Known rows, with every step that occurs
Q-A-E: [ 0.05  0.12  0.07 -0.02  0.03 -0.01 -0.12 -0.22  0.05 -0.02  0.30  0.05
 -0.02  0.01  0.05 -0.02 -0.19 -0.02  0.00  0.34 -0.12 -0.08  0.09 -0.07
 -0.12 -0.15 -0.02]
L-K-A-Q-W: [ 0.47 -0.48 -0.15 -0.32  0.00  0.10  0.10  0.33 -0.11 -0.16  0.07  0.21
 -0.02 -0.42 -0.04  0.01 -0.17  0.31  0.57  0.04 -0.20 -0.29 -0.02 -0.25
 -0.01  0.19  0.03]
Q-A: [ 0.06 -0.10  0.12 -0.11  0.07 -0.05  0.04 -0.33 -0.12 -0.08  0.19  0.08
 -0.27 -0.09  0.08  0.22 -0.09 -0.07 -0.01  0.13 -0.26 -0.11  0.08 -0.01
 -0.10 -0.14  0.07]
A-E-M-K-L: [-0.29  0.40 -0.09  0.47 -0.08 -0.06 -0.14  0.01  0.01  0.01  0.26  0.06
  0.35  0.02  0.14 -0.29 -0.08 -0.10  0.00  0.09  0.11  0.19 -0.20 -0.10
 -0.02 -0.16  0.10]
D-K-A-Q: [-0.05 -0.08 -0.32 -0.32  0.00  0.21  0.15 -0.08 -0.01  0.04 -0.10  0.13
 -0.34  0.02 -0.02  0.23 -0.17  0.23  0.21 -0.10  0.09 -0.38 -0.15 -0.14
 -0.17  0.04  0.02]
Q-A-E-M-K-D: [ 0.16  0.55 -0.01  0.40 -0.12  0.09 -0.12  0.05 -0.20 -0.12  0.51 -0.16
  0.06 -0.07 -0.11 -0.19 -0.20  0.15 -0.19  0.13  0.24 -0.08 -0.08 -0.22
 -0.11 -0.33 -0.05]
M-K: [-0.15  0.11  0.04  0.11  0.02 -0.20  0.01 -0.09 -0.14 -0.09  0.04  0.07
 -0.13 -0.23  0.11  0.16 -0.16 -0.17  0.03 -0.19 -0.11 -0.08 -0.15  0.07
  0.01  0.00  0.00]
M-E-A-Q: [ 0.16 -0.26 -0.11 -0.41  0.39 -0.12 -0.12  0.09 -0.20 -0.02 -0.22 -0.13
  0.24  0.00 -0.31  0.00  0.05  0.03  0.01 -0.08 -0.12 -0.04  0.28 -0.41
  0.07  0.32 -0.23]
K-L: [-0.14 -0.29  0.04 -0.06  0.04 -0.05  0.29 -0.21 -0.14  0.01  0.00  0.31
 -0.04 -0.10  0.29  0.14  0.04 -0.19  0.14  0.11 -0.16  0.29 -0.04  0.02
 -0.03 -0.07  0.14]
H-K-G: [ 0.01 -0.12 -0.02 -0.16  0.14 -0.39  0.07  0.13  0.19 -0.07  0.00  0.08
 -0.20 -0.37  0.00  0.38  0.03 -0.12 -0.02 -0.14  0.02  0.02 -0.01  0.54
  0.14  0.29 -0.11]
D-K-H: [-0.06  0.03 -0.10 -0.02 -0.22  0.15 -0.04 -0.44  0.22  0.16 -0.24  0.04
 -0.25  0.25  0.28  0.03 -0.02 -0.23 -0.07 -0.21 -0.09 -0.17  0.02  0.15
 -0.12  0.09  0.15]
M-K-H: [-0.10  0.07  0.00  0.20 -0.16 -0.03 -0.05 -0.36  0.00 -0.04 -0.19 -0.03
 -0.10 -0.19  0.25  0.19 -0.19 -0.32 -0.01 -0.27 -0.18 -0.20 -0.02  0.29
  0.02  0.11  0.16]
E-A-Q-W: [ 0.37 -0.29 -0.33 -0.54  0.28 -0.09  0.14  0.14 -0.09 -0.22  0.03  0.09
  0.07 -0.28 -0.03  0.14  0.03  0.21  0.24  0.03 -0.19 -0.17  0.01 -0.52
  0.27  0.29 -0.20]
L-K-A-E-M: [-0.04  0.04  0.14  0.37 -0.19  0.14 -0.34  0.43  0.13  0.08  0.00  0.09
  0.31  0.19 -0.15 -0.58  0.00  0.28  0.17  0.06  0.21 -0.12  0.05 -0.01
 -0.20 -0.15  0.07]
L-K-G: [ 0.15 -0.40  0.31 -0.12  0.11 -0.32 -0.08  0.23  0.01  0.00  0.08  0.27
 -0.12 -0.28 -0.03  0.13  0.00 -0.04  0.19 -0.21 -0.17  0.01  0.08  0.19
 -0.15  0.11 -0.23]
D-K-M-E: [-0.14  0.34  0.11 -0.03 -0.02  0.33 -0.16 -0.10  0.07  0.31  0.02 -0.11
 -0.13  0.63 -0.27 -0.17  0.23 -0.05 -0.27 -0.02  0.09  0.28  0.14 -0.18
 -0.13 -0.04 -0.04]
D-K-A: [-0.17  0.01 -0.10 -0.03 -0.13  0.31  0.11 -0.04 -0.04  0.13 -0.10  0.14
 -0.26  0.27  0.00  0.07 -0.02  0.20  0.03 -0.10  0.12 -0.23 -0.07  0.10
 -0.14 -0.15  0.08]
D-K: [-0.11  0.08 -0.08 -0.14 -0.03  0.01  0.05 -0.22  0.09  0.10  0.01  0.15
 -0.28  0.17  0.14  0.00  0.06 -0.04 -0.03 -0.13 -0.02 -0.06 -0.15 -0.03
 -0.11  0.01  0.00]
H-K-A: [-0.08 -0.12 -0.13  0.03 -0.07  0.06  0.18  0.14  0.03 -0.02 -0.19  0.06
 -0.13 -0.14 -0.02  0.17 -0.05  0.02  0.05  0.07  0.10 -0.10 -0.06  0.54
  0.14  0.14  0.20]
H-K-M-E: [ 0.00  0.14  0.09 -0.02  0.01  0.09 -0.08  0.06  0.15  0.18 -0.08 -0.17
  0.06  0.23 -0.28 -0.09  0.20 -0.22 -0.25  0.16  0.05  0.41  0.17  0.24
  0.14  0.24  0.09]
E-A-K: [ 0.01 -0.16 -0.06  0.09  0.06 -0.15  0.11  0.12 -0.07 -0.13 -0.16 -0.17
  0.11  0.03  0.18  0.00  0.18  0.01 -0.12 -0.10  0.02 -0.02  0.02  0.12
  0.25 -0.17 -0.23]
G-K-M: [-0.25  0.00  0.31 -0.11 -0.13  0.12  0.13 -0.23  0.20  0.12  0.03  0.17
  0.07  0.17  0.02  0.17 -0.02 -0.05 -0.12  0.28 -0.08  0.36 -0.15 -0.06
 -0.09 -0.12  0.11]
M-E-A: [ 0.00 -0.11  0.10 -0.11  0.28 -0.05 -0.15  0.12 -0.25  0.05 -0.21 -0.11
  0.25  0.26 -0.26 -0.15  0.16  0.00 -0.20 -0.08 -0.08  0.10  0.38 -0.19
  0.09  0.13 -0.15]
G-K-L: [-0.28 -0.31  0.13 -0.13 -0.04 -0.06  0.34 -0.28 -0.07  0.00  0.07  0.37
  0.22 -0.10  0.34  0.21 -0.12 -0.17  0.06  0.38 -0.22  0.37 -0.23  0.05
 -0.05 -0.09  0.17]
G-K: [-0.22 -0.14  0.23 -0.16  0.02 -0.16  0.12 -0.22  0.06 -0.03 -0.03  0.23
  0.07 -0.13  0.18  0.15 -0.14 -0.05 -0.01  0.16 -0.19  0.10 -0.21  0.02
 -0.05 -0.01  0.10]
Q-A-E-M-K: [-0.06  0.56 -0.03  0.41 -0.10 -0.06 -0.37 -0.08  0.01 -0.09  0.45 -0.19
  0.11  0.02 -0.06 -0.23 -0.21  0.00 -0.18  0.15  0.02 -0.23 -0.12 -0.13
 -0.10 -0.22  0.01]
L-K-H: [ 0.17 -0.42  0.18  0.03 -0.17 -0.02 -0.12 -0.20  0.12  0.07 -0.26  0.16
  0.00 -0.07  0.24 -0.10 -0.07 -0.32  0.17 -0.11 -0.32 -0.07  0.17  0.25
 -0.12  0.16  0.12]
A-Q-W: [ 0.30 -0.18 -0.19 -0.48  0.20 -0.22  0.17 -0.02  0.01 -0.22  0.11  0.13
 -0.16 -0.47  0.15  0.15 -0.03  0.13  0.38 -0.02 -0.21 -0.17 -0.12 -0.42
  0.09  0.26  0.03]

Rows
[ 0.21 -0.25  0.26  0.00  0.05  0.29 -0.28  0.29 -0.13  0.23 -0.07 -0.07
  0.38  0.48 -0.48 -0.32  0.21 -0.09 -0.16  0.13 -0.14  0.42  0.43 -0.19
  0.00  0.10 -0.25]
L-K-M-E-A
[ 0.12 -0.38 -0.21 -0.43  0.27 -0.18  0.09 -0.05 -0.04 -0.10 -0.18  0.06
  0.02 -0.21 -0.07  0.22 -0.04  0.00  0.14 -0.03 -0.12 -0.12  0.06 -0.34
  0.08  0.22 -0.22]
E-A-Q
[ 0.08  0.05  0.17  0.18 -0.16  0.19  0.11 -0.22  0.05  0.03  0.26 -0.27
 -0.21  0.18  0.10  0.19  0.12 -0.04 -0.16  0.23 -0.06  0.11  0.01  0.15
  0.01 -0.47 -0.04]
Q-A-K-M
[-0.19  0.30  0.06  0.42 -0.21 -0.08 -0.23 -0.23  0.08 -0.05 -0.18 -0.19
  0.03 -0.03  0.18 -0.09 -0.03 -0.20 -0.10 -0.38 -0.03 -0.25 -0.09  0.17
 -0.01 -0.02  0.26]
E-M-K-H
[ 0.07  0.16  0.30  0.21 -0.04  0.18 -0.11 -0.13 -0.11  0.08  0.20 -0.43
 -0.03  0.36 -0.14 -0.02  0.18  0.02 -0.31  0.16 -0.07  0.19  0.25  0.09
 -0.02 -0.38 -0.03]
Q-A-K-M-E
[ 0.33 -0.21 -0.47 -0.38  0.03  0.01  0.27  0.26  0.05 -0.21  0.03  0.03
 -0.13 -0.50 -0.01  0.22 -0.13  0.27  0.36  0.15  0.01 -0.31 -0.15  0.10
  0.28  0.39  0.15]
H-K-A-Q-W
[-0.21  0.52  0.10  0.36  0.05 -0.35 -0.37  0.27  0.16 -0.07  0.24 -0.12
  0.11 -0.12 -0.16 -0.11 -0.05  0.11 -0.10 -0.31  0.29 -0.14 -0.11  0.02
 -0.07 -0.09 -0.17]
A-E-M-K-G
[ 0.07 -0.24 -0.36 -0.27  0.04 -0.03  0.22  0.10  0.08 -0.12 -0.20  0.04
 -0.16 -0.41 -0.03  0.31 -0.20  0.04  0.24  0.09  0.09 -0.25 -0.09  0.31
  0.10  0.35  0.13]
H-K-A-Q
[-0.21  0.55 -0.01  0.52 -0.21 -0.04 -0.40 -0.14  0.27 -0.02 -0.08 -0.22
  0.25  0.10  0.12 -0.33 -0.12 -0.17 -0.09 -0.18  0.12 -0.20 -0.05  0.06
 -0.03 -0.01  0.15]
A-E-M-K-H
[-0.20  0.27 -0.20  0.08 -0.14  0.35 -0.03  0.05  0.15  0.16  0.01  0.10
 -0.05  0.34 -0.04 -0.19 -0.11  0.25  0.02  0.09  0.28 -0.19 -0.07  0.01
 -0.16 -0.13  0.03]
D-K-A-E
[-0.08  0.06  0.18  0.18 -0.12  0.06  0.14 -0.05  0.18  0.03 -0.03 -0.18
 -0.08  0.15  0.17  0.04  0.22 -0.05 -0.09 -0.03  0.11  0.21 -0.07  0.16
  0.06 -0.30 -0.03]
A-K-M
[-0.08 -0.25 -0.20 -0.03 -0.01 -0.11  0.32 -0.11  0.03  0.01  0.01  0.24
  0.01 -0.23  0.30  0.19  0.01 -0.33  0.05  0.28 -0.10  0.34 -0.11  0.44
  0.18  0.23  0.19]
H-K-L
[-0.03  0.33  0.09  0.20 -0.02 -0.05 -0.30 -0.13  0.12 -0.02  0.32 -0.08
  0.09  0.19 -0.04 -0.32 -0.01  0.10 -0.10  0.22  0.04 -0.13  0.04 -0.20
 -0.16 -0.22  0.07]
Q-A-E-M
[ 0.14  0.21 -0.27  0.02 -0.02  0.03 -0.03  0.29 -0.17 -0.27  0.13 -0.13
 -0.03 -0.38 -0.11 -0.02 -0.12  0.46  0.28 -0.21  0.10 -0.49 -0.26 -0.31
  0.10  0.01  0.11]
E-M-K-A-Q-W
[ 0.12 -0.25  0.30  0.02 -0.12  0.16 -0.04  0.02  0.13  0.17  0.02  0.19
 -0.04  0.09 -0.06 -0.09  0.08 -0.16  0.10  0.12 -0.17  0.32  0.06 -0.01
 -0.14 -0.02 -0.04]
L-K-M
[-0.10  0.06  0.01 -0.20  0.10 -0.16 -0.01 -0.05  0.11  0.10  0.07  0.13
 -0.39  0.06  0.01  0.27  0.05  0.04 -0.05 -0.33  0.07 -0.11 -0.09  0.09
 -0.14  0.01 -0.21]
D-K-G
[ 0.03 -0.09  0.18  0.04  0.30 -0.27 -0.13  0.42 -0.21 -0.04 -0.10 -0.38
  0.20  0.10 -0.22  0.05  0.27  0.15 -0.25 -0.33  0.11  0.02  0.33  0.16
  0.21 -0.06 -0.44]
M-E-A-K-G
[-0.03 -0.24 -0.02  0.15  0.13  0.01  0.11  0.16 -0.33  0.00 -0.11 -0.21
  0.42  0.23  0.08 -0.13  0.27 -0.07 -0.17  0.07 -0.04  0.33  0.26  0.09
  0.24 -0.18 -0.17]
M-E-A-K-L
[-0.06 -0.30 -0.13 -0.29  0.12  0.02  0.17  0.02 -0.09 -0.06 -0.22  0.12
 -0.20 -0.25 -0.02  0.27 -0.16  0.21  0.34 -0.09  0.05 -0.32  0.02 -0.10
 -0.11  0.07  0.08]
K-A-Q
[ 0.23 -0.11 -0.11 -0.11 -0.02 -0.09  0.37  0.09 -0.05 -0.10 -0.04  0.09
 -0.19 -0.35  0.11  0.12  0.02 -0.12 -0.05  0.02  0.17  0.19 -0.06  0.31
  0.16  0.20  0.05]
H-K-D
[-0.19 -0.17  0.21 -0.06 -0.18 -0.04  0.04 -0.43  0.22  0.03 -0.26  0.13
  0.09 -0.04  0.32  0.17 -0.15 -0.23 -0.06  0.11 -0.24 -0.02 -0.07  0.22
 -0.05  0.06  0.27]
G-K-H
[-0.22  0.10  0.42 -0.06 -0.01  0.15 -0.09 -0.10  0.04  0.20 -0.04 -0.04
  0.24  0.35 -0.23 -0.04  0.05 -0.03 -0.26  0.25 -0.06  0.44  0.10 -0.14
 -0.09 -0.05  0.08]
G-K-M-E
[-0.02 -0.12  0.08  0.21 -0.17 -0.13  0.07 -0.26  0.17 -0.06 -0.34 -0.22
 -0.07 -0.05  0.47  0.05  0.07 -0.20 -0.02 -0.22 -0.07 -0.16  0.03  0.41
  0.07 -0.10  0.14]
A-K-H
[-0.19  0.35 -0.18  0.33 -0.15  0.05 -0.16  0.34  0.31  0.00 -0.06 -0.10
  0.23  0.08 -0.13 -0.38  0.03  0.20 -0.04  0.15  0.41 -0.10 -0.10  0.33
  0.07  0.07  0.20]
H-K-A-E-M
[ 0.23 -0.19 -0.03  0.07  0.02  0.00  0.35  0.28 -0.25 -0.17 -0.09 -0.16
  0.05 -0.11  0.12  0.03  0.18  0.11 -0.11 -0.14  0.23  0.11  0.06  0.03
  0.24 -0.28 -0.30]
E-A-K-D
[-0.07 -0.07 -0.21 -0.07  0.07  0.01  0.11 -0.01 -0.19 -0.11 -0.10  0.02
 -0.17 -0.40 -0.05  0.33 -0.36  0.15  0.29 -0.18  0.00 -0.38 -0.16  0.00
 -0.03  0.08  0.04]
M-K-A-Q
[-0.20  0.36  0.06  0.33 -0.02 -0.21 -0.16 -0.03 -0.09 -0.11  0.04 -0.06
 -0.03 -0.11  0.04 -0.13  0.01 -0.04 -0.08 -0.32  0.05 -0.15 -0.23  0.01
 -0.01 -0.10  0.09]
E-M-K
[ 0.02  0.31  0.09  0.31 -0.07 -0.11  0.09  0.12 -0.25 -0.12  0.10 -0.04
 -0.09 -0.23  0.01 -0.11  0.02  0.06 -0.09 -0.32  0.27 -0.01 -0.15 -0.10
  0.00 -0.20  0.05]
E-M-K-D
[ 0.23 -0.03 -0.44 -0.41 -0.01  0.29  0.20  0.07 -0.02 -0.07  0.11  0.11
 -0.30 -0.09  0.02  0.12 -0.10  0.41  0.34  0.01  0.04 -0.44 -0.20 -0.31
  0.01  0.11  0.05]
D-K-A-Q-W
[-0.16 -0.09 -0.16 -0.08 -0.07  0.14  0.25 -0.31 -0.06  0.15  0.10  0.31
 -0.16  0.18  0.32  0.08  0.04 -0.17  0.04  0.08 -0.07  0.22 -0.17 -0.03
 -0.10 -0.09  0.07]
D-K-L
[ 0.35 -0.36  0.05 -0.30  0.18  0.16 -0.25  0.27 -0.07  0.17 -0.10 -0.09
  0.32  0.24 -0.51 -0.17  0.09 -0.04  0.02  0.17 -0.18  0.27  0.34 -0.44
 -0.02  0.29 -0.32]
L-K-M-E-A-Q
[ 0.18 -0.07 -0.28 -0.33  0.20  0.12 -0.09  0.18  0.10  0.11 -0.18 -0.26
  0.27  0.16 -0.47  0.06  0.13 -0.12 -0.18  0.25  0.04  0.29  0.24 -0.10
  0.26  0.46 -0.19]
H-K-M-E-A-Q
[ 0.31 -0.09  0.12  0.10 -0.06  0.01  0.34 -0.06 -0.30 -0.19  0.26 -0.18
 -0.29 -0.23  0.24  0.19 -0.01  0.08 -0.08  0.05  0.04 -0.03  0.02  0.14
  0.02 -0.45 -0.07]
Q-A-K-D
[ 0.35 -0.42  0.21 -0.07 -0.05 -0.03  0.20  0.20 -0.22 -0.04  0.06  0.31
 -0.10 -0.27  0.07 -0.08 -0.02 -0.05  0.17 -0.04 -0.06  0.22  0.04 -0.04
 -0.13  0.00 -0.08]
L-K-D
[-0.11  0.10  0.33 -0.02  0.08  0.11 -0.13 -0.04 -0.04  0.21 -0.10 -0.10
  0.04  0.33 -0.28 -0.11  0.21 -0.06 -0.15 -0.01  0.01  0.36  0.30 -0.17
 -0.06 -0.02  0.05]
K-M-E
[-0.24  0.57 -0.03  0.41 -0.06 -0.19 -0.33  0.08  0.15 -0.06  0.16 -0.10
  0.23  0.02 -0.03 -0.38 -0.09 -0.01 -0.08 -0.11  0.18 -0.11 -0.21 -0.13
 -0.04 -0.09  0.00]
A-E-M-K
[-0.20  0.35  0.09  0.20  0.00 -0.20 -0.26  0.07  0.25  0.00  0.02 -0.01
  0.18  0.17  0.00 -0.46  0.11  0.07 -0.02  0.00  0.20 -0.01 -0.04 -0.22
 -0.10 -0.04  0.07]
A-E-M
[ 0.00  0.22 -0.04 -0.06  0.04  0.47 -0.19  0.03 -0.04  0.33 -0.08 -0.17
  0.11  0.79 -0.45 -0.17  0.27  0.03 -0.40  0.06  0.10  0.30  0.25 -0.27
  0.03  0.01 -0.23]
D-K-M-E-A
